In the rows, 128 means zero.
Known rows, with every step that occurs
tufe/sipal/devat/zude/mure/vogez: [130 178 165 131 125 109 117 166 112 176 122 122 170 170 100 114 178 117
 144 104 150 119 127 106 131 114 117 104 124 122 117 123 134 168 175  64
 103  21 214]
nilov/damo: [130 127 119 128 131 129 127 110 124 123 116 108 133 107 109 125 134 126
 125 129 139 124 104 124 140 106 140 138 117 108 128 121 126 116 128 121
 129 131 107]
subidav/damo/lafumo/sipal/devat: [146 110 163  94 145 108 115  77  85  72 158  85 101 141 135 111 153 132
 118  72 115 140  99 111 126 110 126 110 116  92 120 171 127 146 145  89
 112  50 178]
mure/zude/devat: [123 149 160 154  96 111 125 143 123 127 114 113 159 153 153  85 141 131
 144 116 150 130  87 135 124 155 124 101 127 125 142 153 114 148 121 102
 108 105 206]
kofa/dezo: [121 126 146 137 140 134 143 132 119 112 143 126 147 128 116 144 130 116
 132 125 128 121 147 134 108 135 124 127 135 140 125 111 121 107 127 128
 144 126 140]
lafumo/damo/zude/devat/sipal/tufe: [132 142  76  97 132 128 128 116 107 164 153  98 110 168 199  93 121 139
 133  73  96 137  77 107 146 121 142  92 126  86 137 165 118 175 120  99
  97  38 204]
dezo/vogez/mure: [118 144 158 150 128 136 120 158 118 126 115 125 148 118  88 157 138 132
 149 113 164 114 135 119 148 147 144 126 135 124 133 120 143 125 144 110
 121 144 113]
zude/mure/vogez/dezo: [124 115 141 180 132 155 130 172 111 186 124 145 178 174  72 158 151 108
 148 132 167 110 183 112 135 136 119 107 119 132 119  92 122 112 144  93
 132 124 132]
lafumo/damo/nilov: [132 109  76 141 137 153 129 103 127 105 186 147 116 125 128 136 114 131
 134  90 118 112 130  91 135 100 127 129 129 102 127 143 132 132 107 154
 123 112  94]
toguf/nilov/damo/lafumo/sipal/devat/zude: [134 141 126  76 142 111 107  80 113  71 158  64 127 113 134 108 172 147
 121  96 120 143  84 142 126 123 148 143 108  91 126 159 135 147 130 104
 102  58 121]
mure/suze: [121 138 149 131 127 124 120 146 116 125 123 144 156 139 124 108 123 128
 141 113 145 131 147 126 116 131 119 121 129 136 122 120 125 134 139 101
 125 138 160]
kofa/dezo/mure: [121 133 164 148 137 137 132 137 115 146 123 131 152 112 134 155 143 120
 147 129 138 114 131 126  91 150 134 116 134 129 130  93 116 110 139  95
 145 136 144]
sipal/devat/zude/mure/dezo/vogez: [115 174 156 164 117 129 123 156 107 150 125 113 177 168  26 147 163 127
 155 101 159 115 166 116 142 140 140  81 131 134 116 107 126 123 174  88
 125 107 200]
devat/sipal/lafumo/damo/zude: [134 157 103 124 135 140 136 119  99 125 175 100 128 138 169 111 107 133
 129  77  95 135  55 118 162 112 139 103 127  95 123 173 134 130 152  70
  73  39 192]
toguf/nilov: [118 118 112 121 136 130 118 122 141 110 142 139 135 106 120 136 134 134
 127 141 115 128 144 136 132 134 138 160 125 135 128 125 124 132 105 142
 120 129  84]
tufe/sipal/devat/zude/mure: [129 180 151 111 111 115 123 149 113 156 121 116 157 152 122  96 172 127
 136 107 129 129 102 109 135 118 121  96 125 121 120 123 122 167 161  62
  88  27 211]
dezo/mure/suze: [122 146 170 135 122 124 113 151 111 158 110 153 165 123 142 121 136 130
 155 114 154 126 137 119 103 147 132 112 129 123 128 106 119 142 150  67
 128 144 168]
toguf/nilov/damo: [121 123 105 123 144 134 115 103 136 103 126 118 138  83 103 135 144 133
 124 143 126 123 121 133 140 109 148 172 113 118 128 121 121 121 105 134
 124 132  62]
tufe/sipal/lafumo/damo/subidav: [143 156 141 125 113 123 134 121  94  80 163 124 133 112 206  89 143 135
 135 106  84 141  85  98 158  90 128 140 126  99 130 180 130 127 155  58
  95  27 146]
zude/mure/dezo/vogez: [112 145 137 180 112 153 128 156 113 139 110 146 177 151  65 156 158 115
 153 114 159 108 178 115 141 135 137 104 131 141 118 107 120 104 159  99
 146 152 143]
tufe/sipal: [127 144 141 110 116 118 132 134 120 126 123 130 138 120 173 106 145 119
 129 135 121 135 113 118 123 120 122 139 128 127 127 144 124 147 141  92
 116  84 141]
sipal/devat/zude/mure: [130 162 138 127 123 127 120 141 120 158 126 114 146 155  81 120 155 136
 135 107 139 123 119 117 138 131 125  88 125 124 121 110 127 145 147  96
 102  67 194]
zude/mure/suze: [121 140 147 148 111 145 119 160 111 148 107 163 178 152 111 110 144 124
 145 101 157 121 148 116 129 128 116 104 128 133 116 103 118 134 143  80
 121 122 177]
sipal/lafumo/damo: [135 142 123 144 143 141 133 112 113 110 164 119 125 130 142 129 110 138
 131  94  98 124  94 119 152 116 131 104 127 114 129 149 133 107 135  88
 105  86 132]
lafumo/sipal/tufe: [134 122 113  84 114 119 122 117 119 141 132 119 110 143 221 107 126 124
 127  95 124 135 114 130  96 147 127 111 125 110 130 131 132 153 134 118
 137  93  94]
lafumo/damo: [133 117 103 134 135 133 121 117 120 115 154 131 125 140 114 141 116 134
 132  96 113 119 107 114 147 108 127 111 127 110 131 147 123 126 122 111
 122 115 118]
dezo/mure: [128 137 148 136 128 130 117 137 123 158 111 132 137 115 140 139 142 129
 142 130 140 121 116 121 111 141 138 116 127 116 132 112 122 133 137  91
 128 136 129]
tufe/sipal/lafumo: [131 170 156 122 122 120 142 131 111 115 130 118 141 110 202  93 138 124
 128 131 108 140  93 124 134 123 126 130 129 128 125 146 133 128 150  62
  98  62 162]
dezo/vogez/mure/zude/devat/sipal/lafumo: [120 184 191 167 111 125 136 163 101 136 129  88 176 145 190 103 148 137
 165  95 157 129  51 129 160 180 145  69 142 102 142 169 141 145 151  55
  64  58 231]
devat/zude/mure/dezo: [128 159 133 161  98 148 138 162 123 144 140 129 180 180  52 142 147 125
 142 117 135 113 150 118 131 144 133  82 125 122 117 109 121 116 142  99
 119 127 182]
toguf/nilov/damo/zude/mure: [118 147 100 143 120 158 107 125 120 124 108 129 166  93  65 118 160 127
 125 115 144 115 108 124 156 101 147 173 105 118 120 103 112 131 124 102
 108 104 114]
subidav/damo/lafumo/sipal/tufe: [157 106 120  87 134 111 122  82  97  71 151  92 100 159 180 122 138 127
 113  72  92 127 115 111 107 127 134 130 115  83 127 155 127 152 125 115
 129  72 131]
toguf/nilov/damo/lafumo/sipal/tufe: [137 117  93  73 134 121 117  75 116  79 126  90 114 106 200 112 161 138
 115 104 109 133 106 133 114 129 156 180 108  85 131 135 129 139 106 120
 135  90  51]
nilov/toguf: [124 125  91 128 148 133 128 126 134 105 123 128 134  98 135 119 144 126
 127 146 139 124 123 136 126 116 127 133 122 136 129 122 138 125 117 148
 134 136  87]
kofa/dezo/vogez: [114 127 148 156 144 133 137 131 116 103 131 118 153 125  95 161 137 115
 144 120 143 109 169 135 110 142 133 129 140 149 126 109 129 104 152 143
 149 142 125]
zude/mure: [128 132 124 146 114 151 126 141 123 149 112 143 147 143 111 128 147 125
 132 116 141 118 129 117 139 126 123 110 125 126 122 108 120 126 131 104
 123 111 149]
subidav/damo/lafumo/sipal: [153 100 142 110 130 124 120  89  96  58 166  95 115 151 140 127 145 129
 115  82 108 129  97 115 118 119 128 117 118  88 123 178 128 139 134 107
 118  82 148]
mure/dezo/vogez: [113 141 145 160 123 130 132 140 115 119 131 126 158 136  76 158 142 118
 148 126 147 119 176 124 133 140 142 118 133 141 123 125 125 106 157 121
 152 169 135]
vogez/dezo/kofa: [128  95 126 144 126 147 129 162 110 147 137 128 158 133  95 154 115 122
 133 138 134 136 156 135 110 144 140 130 126 143 130 134 117  87 136  80
 127 148  98]
suze/mure/vogez: [118 127 146 169 125 127 114 168 133 185 128 147 155 142  77 162 143 123
 144 111 151 110 162 109 110 133 120 120 125 142 122  96 140 133 140 122
 137 150 129]
kofa/dezo/vogez/mure/zude: [110 157 206 179 106 124 130 171 104  85 119 122 197 130  82 162 145 112
 165 102 179  97 111 133 120 177 136 129 143 136 136 110 127 108 147 103
 123 136 156]

Rows
[101 139 148 180 107 136 125 165 121 156 129 137 168 133  51 172 147 126
 157 114 152 110 184 112 117 146 136 107 132 153 119  98 130 110 155 111
 150 195 133] => suze/mure/dezo/vogez
[114 108 149 183 130 141 126 180 122 204 141 139 170 159  61 179 138 118
 154 131 157 111 186 109 111 146 118 113 122 148 121  86 133 118 135 104
 135 167 118] => suze/mure/vogez/dezo
[130 124 115 120 129 133 111 104 127  78 137 118 138  76 123 115 158 138
 128 148 116 132 129 118 152  88 152 201 112 106 130 135 120 125 113 141
 124 109  61] => toguf/nilov/damo/subidav
[139 137 103 120 146 137 143 107 111 132 183 109 118 142 195 129 108 136
 132  87  90 132  72 116 163 117 134  83 134  93 125 176 135 122 135  81
  86  50 151] => devat/sipal/lafumo/damo
[115 143 145 148  93 120 125 161 129 185 129 113 165 164 170 100 153 133
 153  99 146 130  61 119 122 163 121  66 132 116 134 150 122 170 122  89
  89  93 225] => suze/mure/zude/devat/sipal
[130 146 125 106 105 102 133 132 124 156 118 102 139 174 239  77 139 127
 141 108 124 136  73 126 122 162 135  96 133  94 142 154 118 178 115 110
  99  55 209] => mure/zude/devat/sipal/tufe
[127 135 160 139 127 134 117 167  98 192 160 107 167 198  86 133 162 117
 154  89 176 128 149 122 120 147 113  60 119 114 115 117 133 142 171  65
 105  55 169] => lafumo/sipal/devat/zude/mure/vogez/dezo
[130 130  43 138 169 165 152 100 122 118 203 109 113 111 229  86 132 141
 141  94 112 132  77 105 155 100 135  77 128  91 129 177 151 144  96 127
  87  40 148] => zude/devat/sipal/lafumo/damo/nilov/toguf
[128 182 146 141 121 126 134 131  90 122 143 102 146 126 185  63 136 138
 134  88 102 142  52 113 155 107 130 104 121 114 136 179 121 146 149  26
  71  17 232] => tufe/sipal/lafumo/damo/zude/devat
[130 173 157  85 124  96 126 136 118 133 136 100 137 137 146  98 154 129
 133 120 118 140 101 122 120 120 125 116 128 123 126 142 130 169 156  86
  94  39 196] => tufe/sipal/devat/zude
[133 149 146  85 118 104 116 123 115 135 159  90 122 149 147 103 139 136
 133  92 136 145  84 138 114 140 120  83 128 113 124 155 137 159 156 101
 105  62 160] => lafumo/sipal/devat/zude
[128 107  44 141 153 155 128 107 133  87 178 147 115  96 132 128 127 131
 135 107 133 108 125 103 133  86 129 134 123 109 127 138 141 134  97 164
 132 124  58] => lafumo/damo/nilov/toguf
[138 118 139 105 120 123 127 110 106  91 143 101 113 142 182 107 152 131
 122  97 125 140  96 136 114 138 125 120 123 103 128 165 137 135 136 109
 125  97 138] => damo/lafumo/sipal
[120 160 189 158  91 118 125 169 115 131 109 120 175 147 133  99 149 134
 153 104 166 127  69 127 135 166 132  92 128 112 146 141 120 146 112  79
  94 108 204] => vogez/mure/zude/devat
[134 126  34 128 170 163 147  98 123  95 208 122 110  98 209 113 120 132
 135  99 110 123  86 103 150  94 136 109 130  89 121 165 153 129 110 135
  92  55  99] => devat/sipal/lafumo/damo/nilov/toguf
[118 142 110 121 131 139 110 112 125  96 124 112 149  78  81 116 140 132
 121 130 130 125 112 134 143 102 152 197 108 122 128 116 118 129 118 120
 112 121  98] => toguf/nilov/damo/zude
[137 105  65 146 168 152 129  94 129  66 168 136 119  91 102 134 133 121
 124 120 131 107 150  98 122  89 130 145 119 115 118 126 136 140  99 182
 125 125  85] => subidav/damo/nilov/toguf
[130 146  68 134 151 149 143 109 117  74 179 136 132  77 205  96 136 126
 136 106 111 121 100  98 137  84 125 139 124 111 125 155 147 133 120 102
  99  52  91] => tufe/sipal/lafumo/damo/nilov/toguf
[124 116  61 132 146 151 136 117 140  97 154 144 121  83 146 110 139 124
 131 138 147 117 142 117 113 106 128 158 124 129 124 117 147 138 102 183
 132 134  71] => damo/nilov/toguf
[120 153 138 140 118 131 126 142 115 146 119 108 138 131 122  84 138 135
 132 117 137 142 106 132 131 129 130 117 121 131 134 139 119 148 129 104
 107  98 212] => damo/zude/devat
[127 129 116 114 137 134 139 125 125 166 142 105 122 154 190  99 141 135
 135 120 125 146  94 127 142 134 131  80 132 105 131 167 126 161 122 115
 105  75 204] => zude/devat/sipal
[127 150 174 155  95 107 111 152 122 139  98 128 168 128 143 127 145 124
 152 121 156 116  87 127 104 162 135 119 128 112 140 121 115 141 140  79
 118 131 163] => dezo/mure/zude
[145 122 109  82 122 115 127  82 102  95 114  80 110 127 210 102 153 129
 115  89 119 134  82 124 111 124 144 147 112  77 133 143 133 134 125 109
 140  88 101] => nilov/damo/lafumo/sipal/tufe
[128 134 162 159 141 122 110 152 123 180 115 139 152 134 116 154 148 120
 150 124 160 112 145 116 107 139 137 125 124 118 130 109 133 136 157 100
 143 133 131] => dezo/mure/vogez
[117  96 142 186 128 146 114 203 116 199 137 146 183 146  42 186 127 115
 150 124 160 117 188 116  93 151 130 122 122 161 123 106 130  92 150  75
 137 167  98] => suze/mure/vogez/dezo/kofa
[111 155 125 146 117 153 101 146 109 125 102 144 198 105  72  95 155 126
 139 100 157 117 124 123 141 102 141 171 107 128 116  92 106 135 137  76
 103 112 146] => toguf/nilov/damo/zude/mure/suze
[124 111 144 162 145 134 133 158 115 163 142 131 153 161  82 161 132 111
 147 141 153 122 185 125 125 138 123 132 124 135 124 111 132 113 136 117
 136 143 115] => mure/vogez/dezo
[124 175 142 164 114 155 118 153  84 128 140 144 183 150 100  91 120 133
 145  60 133 119 100 109 155 112 123 101 119 123 117 125 119 118 164  25
  82  69 220] => sipal/lafumo/damo/zude/mure/suze
[126 152 167 140 102 116 120 148 118 176 112 105 161 156 214  94 157 130
 160 113 152 133  51 125 117 168 138  70 133  90 143 161 113 173 133  68
  91  78 227] => dezo/mure/zude/devat/sipal
[119 145 180 130 120 131 123 168 109 128 122 154 177 126 114 123 126 130
 153 107 161 126 131 120 127 143 129 114 130 124 127 112 131 132 134  72
 114 137 162] => vogez/mure/suze
[130 128 154 166 135 140 114 190 100 199 133 121 191 182  21 162 146 118
 150 115 164 122 180 121 113 145 135  98 120 142 119 113 128 107 172  52
 112  83 163] => sipal/devat/zude/mure/vogez/dezo/kofa
[156 132 156  88 142 100 115  88  93  69 179  63 108 166 110 118 150 139
 120  69 104 135  90 118 122 124 128  95 118  86 121 178 133 157 150 100
  94  40 200] => subidav/damo/lafumo/sipal/devat/zude
[119 163 109 122 148 144 132 106 113 132 148  77 142  94 173  78 144 143
 128 118 111 150  61 134 164 113 157 137 113 101 128 160 126 142 120  83
  67  40 187] => toguf/nilov/damo/zude/devat/sipal/lafumo
[134 145 122 117 143 135 148 119 118 137 154 104 121 133 206 115 120 130
 130 120 103 139  81 130 146 134 134 101 134 109 122 153 141 127 141  96
  92  64 169] => devat/sipal/lafumo
[129 158 143 147 108 139 120 171 117 148 126 142 186 174  75 115 139 133
 146  94 145 115 142 122 123 140 120  85 127 127 117 106 126 148 150  95
 101 110 204] => devat/zude/mure/suze
[126 170 136 127 133 137 146 131 105 156 145  84 133 136 203  69 131 137
 133 108 115 156  64 131 148 135 137  92 127 112 129 168 132 149 142  76
  70  37 252] => damo/zude/devat/sipal/lafumo
[113 149 169 174  80 116 116 168 131 166 111 124 174 151 125 100 151 138
 152 104 149 119  86 119 112 159 119  87 126 138 139 126 118 154 117  95
 106 131 211] => suze/mure/zude/devat
[114 164 197 178  95 119 117 176 111 123 103 113 178 141 116 116 153 133
 164 102 182 115  90 127 141 173 137  97 135 121 147 144 129 143 138  86
 101 122 188] => dezo/vogez/mure/zude/devat
[127  94 141 166 139 141 121 180 106 169 138 135 174 151  64 168 120 108
 142 135 154 126 180 130 104 142 138 136 123 147 126 129 129  90 152  85
 141 146  94] => mure/vogez/dezo/kofa
[136 125  90  80 136 119 137 119 128 158 128 117 107 148 216 119 124 124
 126 116 101 134 110 118 126 137 138 118 133  99 128 131 132 157 121 132
 119  77 134] => devat/sipal/tufe
[126 120 150 152 129 144 128 151 112 175 120 128 152 125 128 154 137 125
 151 150 149 126 145 122 120 159 137 115 124 121 133 103 113 115 133  78
 126 149 122] => vogez/dezo/mure
